(in the rows, 128 means zero)
Known rows, with every way that one mark hangs from another
(Q_884 (Q_317 Q_906) (Q_514 Q_338 Q_725)): [ 97 115 125 112 110 132 117 133 170 153 143 120 141  41  88 128 158]
(Q_906 (Q_317 (Q_884 (Q_514 Q_725)))): [131 117 127 132 120 123 121 116  90  93 103 159 126 132 163 142 103]
(Q_514 Q_596): [128 130 106 146 150 132 109 138 100 150 157 131 104 188 168 102 138]
(Q_952 (Q_317 Q_884 Q_906)): [135 172 145 172 108 118 149 120  73  70 100 173 117 134 252 147  87]
(Q_317 (Q_884 (Q_514 Q_338 Q_596)) Q_906): [149 146 126 127 130 123 152 134 152 154 129 105 141 152  83 130 112]
(Q_952 (Q_317 (Q_884 (Q_514 Q_338 Q_596 Q_725)) Q_906)): [121 130 149 106 120 129 156 145 195 124 126  74 150 129  76 131 118]
(Q_884 Q_317): [116 130 114 150 118 128 108 127  82 133 138 171 109  86 203 121 149]
(Q_884 Q_317 (Q_514 Q_338 Q_596 Q_725)): [103  87 121  84 132 141 113 151 201 185 165  73 144  83  20 106 178]
(Q_596 (Q_514 Q_338 Q_725)): [100  89 124  92 180 134  91 174 122 139 190  91  93 147  97  74 156]
(Q_317 (Q_884 (Q_514 Q_338 Q_596 Q_725)) Q_906): [131 122 125 110 131 132 141 155 173 159 140  73 143 140  35 121 118]
(Q_338 (Q_514 Q_596 Q_725)): [107  95 100 130 181 136  90 171  92 201 178  87  80 200 104  92 156]
(Q_952 (Q_317 (Q_884 (Q_514 Q_596)) Q_906)): [148 173 158 145 110 126 163 100 137  78  93 131 140 151 164 155 100]
(Q_906 (Q_317 (Q_884 (Q_514 Q_596)))): [153 144 131 140 122 121 146 104 102 114 101 153 140 175 159 140 101]
(Q_317 (Q_884 Q_514) Q_906): [153 158 132 160 120 120 136 103  82  87  96 167 119 129 173 155  98]
(Q_317 Q_884): [145 131 113 159 134 121 117 142  50 112 125 163  96 152 197 125 106]
(Q_952 (Q_317 (Q_884 Q_514) Q_906)): [143 167 157 155 106 119 150  94 106  53  82 167 124 119 215 164  96]
(Q_725 (Q_514 Q_338 Q_596)): [109  85  88 120 193 131  96 173 117 226 192 125 116 192 113  65 144]

Rows
[148 140 130 150 118 115 132  97  70  88  92 189 125 145 208 150  99]  (Q_906 (Q_317 (Q_884 Q_514)))
[145 124 124 118 130 118 150 129 137 153 125 125 147 165 115 125 111]  (Q_906 (Q_317 (Q_884 (Q_514 Q_338 Q_596))))
[116 138 127 130 111 124 130 113 151 147 132 152 140  54 136 137 153]  (Q_884 (Q_317 Q_906) (Q_514 Q_338))
[127 163 135 140 108 135 140  96 149 132 119 140 146  96 130 141 147]  (Q_884 (Q_317 Q_906) (Q_514 Q_596))
[128 128 127 122 122 136 121 108 148 139 131 130 133 105 111 129 165]  (Q_884 Q_317 (Q_514 Q_596))
[131 115 149 110 129 136 132 133 154  91 114  90 131 149  99 134 126]  (Q_952 (Q_317 (Q_884 (Q_514 Q_596 Q_725))))
[136 122 130 122 123 130 134 124 121 119 113 121 141 164 113 131 108]  (Q_906 (Q_317 (Q_884 (Q_514 Q_596 Q_725))))
[110 142 132 122 109 142 128 117 168 138 131 107 146  86  81 133 151]  (Q_884 (Q_317 Q_906) (Q_514 Q_596 Q_725))
[123  97 120 111 127 119 125 141 124 133 126 131 136 122 121 127 115]  (Q_906 (Q_317 (Q_884 (Q_514 Q_338 Q_725))))
[140 109 124 112 141 136 118 143 136 126 128  92 121 159  62 124 126]  (Q_317 (Q_884 (Q_514 Q_596 Q_725)))
[119 110 121 101 132 132 125 132 181 177 154 107 141  94  70 114 175]  (Q_884 Q_317 (Q_514 Q_338 Q_596))
[105 134 131 133 104 136 115 109 134 112 120 146 132  54 130 143 148]  (Q_884 (Q_317 Q_906) (Q_514 Q_725))
[125 145 154 138 108 127 139 114 124  57  92 136 128 108 167 156 105]  (Q_952 (Q_317 (Q_884 (Q_514 Q_725)) Q_906))
[145 104 118 122 142 117 120 139 116 135 130 135 113 127 114 127 124]  (Q_317 (Q_884 (Q_514 Q_338)))
